Every row comes from one small tree of marks. Brackets hold a mark, then the marks that hang from it, in alphabetical order. Every link used is in the known rows. Which tree was each row made from?
Known rows
[mumik fuze [pumer [ririt mudu]]]: [-0.173 -0.151 -0.113  0.098 -1.322  0.776  0.071 -1.512 -2.405 -1.070
 -0.755 -0.268  0.299 -0.051 -2.082  0.158 -1.380  0.218  0.052 -1.300]
[mudu bepi]: [ 1.145  0.249 -0.095  0.743 -0.704 -0.887  0.567 -1.609  2.829  1.444
  0.417 -0.881  0.261 -0.287  1.305  1.462 -1.159  1.042  0.623  0.543]
[mumik [fuze [ririt mudu]]]: [-0.118 -1.508  0.531  0.486 -1.225 -0.407  0.471  0.274 -0.073  0.247
  1.215  0.369  0.330 -0.085 -0.107  0.247 -2.759 -0.446  0.803 -0.905]
[bisu [mudu bepi ririt]]: [ 0.397 -0.038 -0.279  0.391  0.190 -2.582  1.477  0.392  3.314  1.898
  0.226  0.463 -1.754 -0.319  1.036  0.568  1.257  0.160 -0.361  0.119]
[pumer [mumik fuze]]: [ 0.468 -0.300 -1.061  1.166  3.003 -1.658 -0.227  0.623  0.338 -0.982
 -0.311 -0.547  0.235 -1.196 -0.846  1.354  0.295  0.713  0.187 -0.388]
[bepi [mudu bisu [ririt [fuze mumik]]]]: [-0.536  0.720 -2.647  0.177  6.414  0.946 -0.864  3.112  1.185 -0.721
 -0.224  0.867  0.198  0.579  1.567 -1.352  3.665 -0.885 -1.752  1.052]
[mumik [fuze [ririt [mudu bepi]]] pumer]: [-0.570 -0.440  0.544  0.156 -2.670 -1.029  1.372  1.367 -1.124 -0.026
  1.311  0.138  2.041 -1.252 -2.673  0.680 -1.216 -0.047  0.786 -1.048]
[mudu bisu]: [ 0.626  0.742 -0.635  0.472  2.190  0.617 -1.120 -1.993  0.910  0.669
 -0.427 -0.473 -1.023  1.284  0.744 -0.624 -0.591  0.571  0.454  1.083]
[ririt mudu]: [ 0.691 -0.666  0.494  1.083 -2.334  0.270  0.110 -3.627  1.143  1.168
 -0.045  0.177 -0.825  0.621  1.113 -0.060 -3.002 -0.172  0.807  0.902]
[bisu mudu]: [ 0.684 -0.751  0.132  0.705 -0.347 -1.267  0.023 -0.623  3.316  1.600
  0.217  0.539 -1.843  0.096  1.312 -0.039 -1.694  0.577 -0.102  0.272]
[pumer mumik]: [ 0.844  0.034  0.245  1.046  0.673 -1.192 -0.409 -0.603  0.938  0.584
 -0.844 -0.325 -0.992 -0.370  0.079  0.776 -0.561  0.821 -0.154  0.604]
[fuze mumik [ririt [mudu bepi bisu]]]: [-0.873 -0.085  1.357 -0.467 -3.358 -0.363  0.658  1.541 -0.246  1.374
  1.205  0.335  1.653  1.038 -0.698 -0.991 -0.828 -1.171 -0.028 -0.274]
[mudu bepi bisu [ririt fuze]]: [ 0.071  1.546 -0.610 -0.858  3.216 -0.269 -0.244 -0.075 -0.421 -0.838
 -0.215 -0.825 -1.018 -0.228  1.244  0.309  4.567 -0.087  0.660  1.251]
[bisu [mudu [ririt fuze]]]: [ 0.114 -0.561 -0.188 -0.238  2.174 -1.085  0.158  1.161  2.283  0.405
 -0.101  0.894 -2.823 -0.432  2.103 -0.038  2.173 -0.194 -0.399  0.446]
[mumik [fuze [ririt mudu]] pumer]: [-0.552 -0.892  0.285  0.442 -1.393 -0.133  0.563  1.626 -1.123  0.343
  0.857  0.762  1.111 -0.374 -2.317 -0.479 -2.569 -0.262  0.332 -0.967]
[mumik fuze pumer]: [ 0.366  0.059 -1.872  1.046  2.641  0.033  0.079  0.893  1.442  0.185
  0.102 -0.219  1.100 -0.591 -1.598  0.302 -1.023  1.016  0.156 -0.528]
[bepi [mudu bisu]]: [ 0.477  0.529 -2.156  1.474  3.688  0.631 -1.370 -1.379  0.886 -0.367
 -0.213 -0.008 -0.423  0.982  1.270 -0.217 -0.496  0.561 -0.466  1.511]
[mudu bepi bisu ririt]: [ 0.431  1.593 -1.065  0.198  2.802 -0.474  0.271 -0.421  0.835  0.898
 -0.645 -0.580 -1.022  0.725  0.490 -0.158  2.288  0.040  0.245  0.955]
[ririt [fuze mumik] [mudu bepi bisu]]: [-0.773  0.541  0.765 -1.306 -1.634  0.183 -0.040 -0.842 -0.899 -1.036
  0.760 -0.381  1.449 -0.224  0.647 -0.062  2.181 -1.306  0.807  0.810]
[ririt [fuze [mumik pumer]] [mudu bepi]]: [-0.682  0.265  0.745 -0.930 -3.296 -0.002  0.808  1.058  0.444 -0.234
  0.640  0.245  2.453 -1.276 -0.817  0.124  0.790 -0.818  0.192  0.196]
[ririt [fuze mumik] mudu]: [-0.164 -0.911  0.661 -0.341 -1.723  0.546  0.098 -0.414  1.302  0.102
  0.486  0.486  0.656 -0.145  1.606 -0.327 -0.741 -1.131  0.141  0.361]
[bepi [mudu bisu ririt]]: [ 0.319  0.933 -2.928  1.487  5.717  0.403 -0.797  0.188  0.832  0.352
 -0.845  0.467 -1.450  1.294  1.104 -0.931  1.496 -0.149 -1.163  1.539]
[bepi mudu]: [ 1.000 -0.366 -1.838  1.980  2.156 -0.041 -0.582 -0.826  2.774  0.650
 -0.015  0.201 -0.276  0.290  2.059  0.556 -2.128  0.952 -0.634  1.147]
[fuze [mumik pumer] ririt]: [-0.146 -0.331  0.009  0.367 -0.391  0.190  0.595  4.828  2.237  2.718
  0.569  1.165  1.666  0.460 -1.660 -1.864 -2.606  0.514 -1.546 -1.073]

Write each row's tree
[ 0.527  0.520  0.460 -1.040  0.274  1.514 -0.901 -0.179 -1.409 -0.956
 -1.244 -0.584 -1.149 -0.323 -0.015  0.282  0.910  1.479 -0.357 -0.250]
[mumik [pumer [ririt fuze]]]
[ 0.035  0.707  0.537  0.059 -2.275 -0.321 -0.063 -3.780 -1.095  0.193
  0.026 -0.634  0.061  0.447  0.207  0.349 -0.310 -0.482  1.468  1.339]
[ririt [mudu bepi bisu]]
[-0.317 -0.261  1.189  0.038 -1.989  0.663 -0.531 -0.786 -1.732  0.913
  0.264  0.408 -1.147  1.484 -0.300 -1.433 -2.008 -0.490  0.570  0.624]
[fuze [ririt [mudu bisu]]]
[-0.251  0.211  0.243 -0.455 -2.427 -0.181  0.765 -1.947 -2.204 -1.258
 -0.405 -0.867  1.297 -0.918 -2.161  1.386 -0.455  0.457  0.502 -1.312]
[mumik fuze [pumer [ririt [mudu bepi]]]]
[ 0.096 -0.083  0.128 -0.613  0.845 -2.030  0.924  1.087  2.321  0.059
  0.439  0.242 -1.903 -1.397  2.089  1.194  3.458 -0.040  0.033  0.480]
[bisu [mudu bepi [ririt fuze]]]
[-0.469 -0.877  1.596  0.470 -2.551 -2.609  0.971  0.843 -2.000 -0.983
  1.106 -0.229  1.160 -1.909 -1.584  1.874  0.135 -0.414  0.654 -1.101]
[pumer [mumik [fuze [ririt [mudu bepi]]]]]
[-0.626  1.067  1.159 -1.571 -1.177  2.064 -1.478 -2.141 -5.238 -2.342
 -1.449 -0.330 -1.372  0.437 -1.135 -0.928  1.498 -0.242  0.331  0.592]
[mumik [pumer [ririt fuze [mudu bisu]]]]
[-0.666 -0.132  0.611 -0.257 -1.314 -0.717  0.306 -0.040 -2.006 -0.544
  1.458 -0.522  1.006 -0.111 -1.028  0.548  0.025 -0.606  1.303 -0.564]
[mumik [fuze [ririt [mudu bepi bisu]]]]
[ 0.030 -0.454 -0.670  0.660  1.481 -0.099  0.281  3.523  0.550  0.679
  0.846  0.283  1.127 -0.541 -2.067 -0.294 -1.812  0.917 -0.219 -1.372]
[mumik [fuze ririt] pumer]
[-0.287 -1.515  1.170  0.287 -3.373  0.018  0.761  1.700  1.642  2.483
  0.928  1.174  0.931  0.988  0.147 -1.289 -3.576 -0.867 -0.719 -0.705]
[fuze mumik [ririt mudu]]
[ 0.466 -0.109 -0.139  0.300  2.268 -0.978 -0.534 -0.250 -1.613 -1.796
 -1.198 -0.975 -0.709 -0.609 -0.832  1.660  0.745  1.001 -0.631 -1.448]
[pumer [mumik fuze] ririt]
[ 0.398 -0.422  0.704 -0.930  0.137  1.212 -0.601  0.491  1.007 -0.174
 -0.402 -0.427 -0.270  0.340  2.106  0.043  0.443  0.593 -1.106 -0.873]
[pumer [ririt [fuze mumik]]]
[-0.165 -1.067  0.847  0.218 -2.339 -1.275  1.282  0.064  0.094  0.226
  1.729 -0.129  1.382 -0.894 -0.135  1.427 -1.714 -0.138  1.150 -0.997]
[mumik [fuze [ririt [mudu bepi]]]]
[ 0.269  0.194  1.031 -0.086 -3.136  1.144 -0.180 -2.686 -1.778  0.282
 -1.464  0.055 -0.966  0.790 -1.317 -0.564 -2.309  0.421 -0.292 -0.152]
[mumik [pumer [ririt mudu]]]
[-0.716  0.754 -0.313 -0.577  0.359  1.309 -0.788 -1.922 -4.202 -1.920
 -1.123 -0.476 -0.029  0.719 -2.766 -0.846 -0.013 -0.061  0.323 -0.798]
[mumik fuze [pumer [ririt [mudu bisu]]]]
[-0.109  0.012  1.482 -1.095 -2.826  1.557 -0.676 -1.976 -3.029 -1.330
 -1.082 -0.143 -1.092 -0.145 -0.464  0.021 -0.004  0.271  0.144  0.138]
[mumik [pumer [ririt fuze mudu]]]
[-0.021 -0.589  0.673  0.103 -1.028 -0.749 -0.254 -1.869 -3.269 -2.077
 -1.127 -0.588 -0.596 -0.504 -1.164  1.277 -0.039 -0.057  0.093 -1.248]
[pumer [mumik fuze] [ririt mudu]]
[-0.006  0.890 -2.142  0.620  6.471  0.910 -1.294  0.883 -0.243 -1.464
 -0.451  0.340 -1.690  0.298  2.086 -0.324  3.678 -0.242 -0.783  1.878]
[bepi [mudu bisu [ririt fuze]]]
[ 0.239  0.273 -0.271 -0.042 -0.183  0.862  0.121  1.596  1.065  1.426
 -1.109  0.225  0.817  0.990 -1.336 -1.285 -1.584  1.044 -1.945 -1.357]
[fuze [mumik [pumer ririt]]]
[-0.299  0.758  1.065 -1.038 -1.372  0.217 -0.597 -3.269 -1.901 -1.530
  0.482 -0.931 -0.308 -0.557  1.012  0.851  2.250 -0.734  1.856  1.574]
[ririt fuze [mudu bepi bisu]]
[-0.186 -0.821  1.461 -1.148 -2.436  1.514 -0.227 -0.776 -0.986 -0.742
 -0.504  0.007 -0.165  0.492  1.473 -0.188 -0.029 -0.571 -0.419 -0.675]
[pumer [ririt [fuze mumik] mudu]]
[-0.700 -0.784  0.947  0.114 -3.548  0.451  0.874  2.936  0.751  2.271
  0.580  1.639  1.542  0.732 -2.113 -2.048 -3.223 -0.679 -1.115 -0.807]
[fuze [mumik pumer] [ririt mudu]]
[-0.376  1.243 -0.838 -1.066  3.416 -0.220  0.326  2.440  0.971 -0.223
  0.197 -0.312  0.733  0.042  0.922 -0.582  4.537 -0.682 -0.451  0.457]
[mudu bepi bisu [ririt [fuze mumik]]]
[-0.129  0.169 -0.438 -0.346  0.950  0.777 -0.135  2.819  2.085  0.472
  0.249  0.513  1.512 -0.549 -0.455 -0.786  0.444  0.303 -0.737 -0.027]
[ririt [fuze [mumik pumer]]]
[-0.711 -0.015  0.490 -0.800 -0.302  1.162 -0.795 -0.732 -1.093 -0.810
  0.246  0.224  0.338  0.668  0.854 -1.253  0.899 -1.496  0.397  0.815]
[ririt [fuze mumik] [mudu bisu]]
[ 0.420  0.241 -0.980  0.331  1.795  0.594 -0.209  0.305 -0.705 -0.527
 -0.859 -0.678  0.248 -0.028 -1.383  0.315 -0.608  1.442 -0.528 -1.538]
[mumik fuze [pumer ririt]]
[ 0.256 -0.107 -0.915 -0.156  3.214  0.262  0.268  2.896  2.944  0.930
 -0.081  0.571 -0.111  0.168  1.945 -0.891  1.965 -0.485 -0.976  0.256]
[mudu [ririt [fuze mumik]]]
[ 0.286 -0.191  1.293 -0.432 -3.240 -0.293  0.373 -2.985  0.096 -0.702
  0.669 -0.646 -0.070 -1.237  1.956  1.903  0.352 -0.360  1.687  1.147]
[ririt fuze [mudu bepi]]
